Each row was made from one small tree. The marks that hang from a mark follow it in brackets, in alphabetical order. Every link used is in the known rows. Write each row's tree.
Known rows
buzig[nadof[kimivu[nufe] sutof[tusom]]]: -.22	.15	-.27	-.04	.18	.05	-.09	.05	-.33	-.27	.15	.14	-.44	.05	.01	-.09	-.12	.19	-.50	-.43	.17	-.58
damim[fesuze[nadof[kimivu sutof]]]: -.33	.21	-.21	-.26	.06	.12	-.32	.27	-.03	.09	-.14	.14	.09	.32	-.34	-.49	-.21	-.14	-.21	-.55	-.05	-.24
damim[fesuze[vatotod] kimivu[nufe]]: -.09	.12	-.26	.17	.38	.02	.10	.20	.04	.06	-.20	.53	-.19	.47	-.15	-.32	-.40	.44	-.37	-.17	.09	-.04
sutof[nadof]: -.03	.05	.05	-.11	-.01	.29	-.28	.28	.09	-.10	-.07	.19	-.08	.22	-.25	.00	.05	.30	-.18	-.08	.10	-.04
sutof[nadof[kimivu[nufe]] tusom]: -.16	.16	-.28	.04	.23	-.07	-.44	.10	-.07	-.39	.13	.25	-.27	.06	-.17	-.25	.03	.34	-.35	-.16	.14	-.50
buzig[nadof[kimivu]]: -.07	.21	.05	-.21	-.03	.30	.01	.24	-.10	.01	.07	.12	-.26	.01	-.02	.10	.03	.07	-.27	-.25	.07	-.14
nadof[kimivu[nufe[mepo]] sutof[tusom]]: -.29	.22	-.39	-.04	.19	-.03	-.19	.03	-.27	-.26	.27	.19	-.26	.01	-.01	-.31	.11	.23	-.35	-.37	.03	-.50
nadof[kimivu[nufe] sutof[tusom]]: -.21	.24	-.51	-.02	.23	.02	-.21	.16	-.28	-.33	.17	.15	-.42	.10	-.18	-.25	-.13	.25	-.41	-.45	.15	-.54
rumem[nufe[kimivu mepo]]: .12	.38	-.02	-.20	.01	.16	-.02	-.05	-.24	-.04	.15	.34	.12	-.04	.26	.05	.18	.16	-.07	.06	.13	.11
mepo[nufe]: .09	.16	-.06	-.35	.15	.34	-.08	.27	-.38	-.16	.06	.04	-.34	.18	-.29	-.02	.01	.31	-.29	-.19	.03	.10
buzig[nadof[kimivu[nufe] sutof]]: -.16	.18	-.23	-.24	.09	.12	-.06	-.01	-.21	-.05	.03	.21	-.36	.01	.06	-.08	-.23	.18	-.41	-.36	.16	-.45
damim[fesuze[nadof[kimivu[nufe[mepo]] sutof]]]: -.39	.25	-.23	-.27	.11	-.07	-.33	-.05	-.07	.11	-.07	.33	.19	.19	-.05	-.66	-.09	-.02	-.16	-.32	-.09	-.32
kimivu[nufe]: .01	.22	-.17	-.16	.02	.29	-.02	.21	-.10	-.11	-.04	.27	-.27	.14	-.11	-.06	-.07	.45	-.11	.06	.15	-.02
nadof[kimivu[nufe]]: -.06	.35	-.32	-.19	.10	.13	-.12	.17	-.08	-.11	.05	.26	-.33	.01	-.12	-.18	-.07	.32	-.20	-.11	.11	-.22
nufe[mepo]: -.08	.15	.05	-.19	-.09	.37	.04	.30	-.05	.03	.09	.17	-.06	.09	-.06	.03	.27	.22	-.05	-.04	-.04	.12
fesuze[vatotod]: -.09	.08	-.14	.00	.01	.37	.09	.57	-.19	-.06	.09	.29	-.17	.13	-.20	.21	.08	.09	-.20	-.22	.11	.12
vatotod[fesuze[damim nadof nufe[kimivu]]]: -.07	.27	.30	-.17	-.61	-.05	-.38	.06	.01	.07	-.05	.37	.15	-.06	.03	-.39	-.21	-.20	.26	.12	.22	.22
fesuze[nadof nufe]: -.15	.16	.04	-.07	-.41	.29	-.13	.24	-.14	-.08	-.08	.31	.09	.01	-.14	-.15	.05	-.17	.09	.02	.14	.24
nufe[kimivu mepo]: .02	.24	.13	-.17	-.14	.14	.09	.14	-.11	-.03	.10	.20	.13	.05	.13	-.21	.18	.18	-.09	.05	.01	.10
nadof[kimivu[nufe] sutof]: -.16	.29	-.46	-.21	.16	.11	-.17	.09	-.16	-.11	.04	.20	-.38	.07	-.14	-.22	-.21	.27	-.33	-.36	.13	-.39
buzig[nadof]: .01	.09	.18	-.19	-.12	.47	.13	.28	-.11	.01	-.03	.15	-.19	.14	-.04	.21	.04	.19	-.18	-.09	.10	.06
vatotod[fesuze[damim nufe]]: -.04	.24	.14	-.24	-.37	.21	-.26	.22	.16	.13	.02	.34	-.38	-.02	-.27	.03	-.10	.11	.20	.00	.17	.15
fesuze[damim nufe[kimivu mepo] vatotod]: -.29	.14	.09	.06	-.41	-.03	.03	.11	-.12	.06	.21	.57	.08	-.21	.14	-.13	.08	-.27	.00	-.01	.07	.22
rumem[nufe[mepo]]: .03	.31	-.08	-.23	.05	.42	-.06	.09	-.18	.00	.13	.32	-.06	.00	.06	.28	.26	.20	-.02	-.03	.07	.15

Which tree is each row?
-.22	.17	.16	-.06	-.20	-.07	-.41	-.13	.18	.18	-.14	.29	.12	.15	.26	-.53	-.25	.26	.10	.14	.10	.09
vatotod[fesuze[damim[kimivu[nufe[mepo]]] nadof]]
-.13	.26	.06	-.11	-.44	.06	-.08	.05	.01	-.02	.02	.36	-.10	-.09	-.07	-.22	-.18	-.06	.07	.05	.15	.14
fesuze[damim nufe[kimivu]]
-.10	.34	.02	-.29	-.11	-.05	-.40	.06	-.06	.05	.09	.33	.09	-.06	.12	-.41	.16	.12	.08	.03	.06	-.12
vatotod[fesuze[nadof[kimivu[nufe[mepo]]]]]
-.26	.10	-.01	.05	-.19	.18	-.08	.40	-.11	.06	-.09	.59	.15	.20	-.32	-.21	.00	-.31	-.04	-.17	.05	.24
damim[fesuze[nadof nufe vatotod]]
-.16	.13	.19	-.05	-.23	.12	-.42	.19	.21	.18	-.20	.10	.03	.28	-.03	-.36	-.37	.13	.06	-.07	.15	.18
vatotod[fesuze[damim[kimivu] nadof]]
-.23	.18	-.12	-.24	.04	.07	-.03	-.12	-.20	.01	.12	.26	-.20	-.07	.23	-.13	.00	.16	-.35	-.29	.05	-.41
buzig[nadof[kimivu[nufe[mepo]] sutof]]
-.22	.14	-.05	.11	-.23	.13	-.09	.06	.18	.05	-.12	.32	-.29	.12	-.14	-.20	-.35	.11	-.08	-.07	.14	.17
fesuze[damim[kimivu] nufe]
-.11	.12	-.01	-.03	-.28	.08	-.38	.25	-.24	-.22	.06	.24	-.10	.15	-.23	-.19	-.01	-.07	-.02	-.27	.23	-.12
vatotod[fesuze[nadof[sutof[tusom]] nufe]]
-.29	.13	-.18	-.04	.14	.00	-.07	-.07	-.32	-.20	.26	.19	-.27	-.04	.19	-.14	.10	.14	-.44	-.37	.06	-.54
buzig[nadof[kimivu[nufe[mepo]] sutof[tusom]]]
-.23	.16	-.16	.03	.20	-.13	-.41	-.01	-.06	-.32	.21	.29	-.10	-.03	.00	-.32	.24	.30	-.31	-.10	.03	-.45
sutof[nadof[kimivu[nufe[mepo]]] tusom]
-.31	.08	-.10	.04	-.30	.26	-.04	.38	-.06	.04	.11	.49	-.26	-.10	-.24	.16	-.05	-.21	-.01	-.16	.13	.21
fesuze[damim nufe vatotod]
-.24	.06	-.05	.09	-.35	.24	-.06	.42	-.27	-.08	.03	.49	.12	-.03	-.12	-.02	.10	-.33	-.03	-.10	.17	.28
fesuze[nadof nufe vatotod]
-.10	.29	-.24	-.30	-.02	-.03	-.47	.09	-.12	-.02	-.02	.22	-.12	.09	-.05	-.41	-.22	.13	-.12	-.28	.21	-.33
vatotod[fesuze[nadof[kimivu[nufe] sutof]]]
-.33	.05	-.07	.18	.15	-.07	-.04	.09	.00	.13	-.18	.54	.32	.36	.12	-.58	-.15	.10	-.22	-.08	-.02	.09
damim[fesuze[nadof vatotod] kimivu[nufe[mepo]]]
-.14	.33	-.21	-.20	.06	.07	-.09	.05	-.09	-.04	.14	.29	-.17	-.08	.06	-.23	.15	.26	-.13	-.04	-.01	-.18
nadof[kimivu[nufe[mepo]]]
-.19	.09	-.02	.05	-.20	.23	.13	.33	-.18	-.01	.23	.55	-.08	-.11	-.06	.14	.31	-.09	-.08	-.08	.04	.23
fesuze[nufe[mepo] vatotod]
-.43	.09	.15	.12	-.44	.06	-.22	-.07	.11	.12	-.13	.33	.21	.01	.15	-.44	-.12	-.20	.08	.03	.04	.30
fesuze[damim[kimivu] nadof nufe[mepo]]
-.26	.18	.33	-.23	-.59	.14	-.39	.11	.09	.20	.04	.37	.13	-.12	-.01	-.23	.12	-.20	.36	.10	.05	.28
vatotod[fesuze[damim nadof nufe[mepo]]]
-.60	-.06	-.20	.19	-.10	-.06	-.25	-.03	-.12	.08	-.06	.36	.22	.12	.28	-.46	-.33	-.10	-.23	-.27	.08	-.04
fesuze[damim[kimivu[nufe[mepo]]] nadof[sutof] vatotod]
-.29	.01	-.12	.19	.00	.20	-.04	.37	.06	.09	-.05	.28	-.19	.23	-.08	-.04	-.31	.07	-.26	-.27	.10	.13
fesuze[damim[kimivu] vatotod]
-.12	.23	.08	-.16	-.13	.20	.06	.14	.11	.13	-.01	.49	-.07	.17	-.27	-.18	.15	.10	.03	-.04	-.09	.15
damim[fesuze[nufe[mepo]]]
-.33	.11	-.09	.06	-.16	.07	-.31	-.03	.08	.04	-.27	.21	.07	.20	.10	-.51	-.46	.16	-.05	.03	.15	.07
fesuze[damim[kimivu[nufe]] nadof]
-.02	.22	-.04	-.09	.02	.03	-.28	.01	.25	.12	-.16	.29	-.39	.24	-.02	-.29	-.49	.58	-.04	.03	.21	-.02
vatotod[fesuze[damim[kimivu[nufe]]]]
-.17	.11	-.13	.04	.15	.06	-.44	.30	-.01	-.33	.15	.12	-.20	.11	-.27	-.13	.13	.17	-.34	-.31	.08	-.38
sutof[nadof[kimivu] tusom]
-.33	.04	.07	.08	-.39	.19	-.03	.30	-.25	-.01	.13	.53	.27	-.13	.03	-.06	.31	-.38	.02	-.04	.05	.31
fesuze[nadof nufe[mepo] vatotod]
-.18	.20	-.11	-.16	.12	-.06	-.38	-.06	.06	-.11	.09	.35	-.05	-.05	.03	-.29	.16	.30	-.23	-.02	.03	-.32
sutof[nadof[kimivu[nufe[mepo]]]]
-.15	.24	.02	-.22	.01	.13	.02	-.07	-.13	.02	.12	.30	-.17	-.13	.25	-.08	.15	.18	-.23	-.04	.01	-.23
buzig[nadof[kimivu[nufe[mepo]]]]
-.31	.22	-.28	-.03	.15	-.03	-.22	.31	-.15	.03	-.06	.50	.11	.17	-.18	-.45	-.13	-.11	-.20	-.25	.02	-.14
damim[fesuze[nadof[kimivu[nufe]] vatotod]]
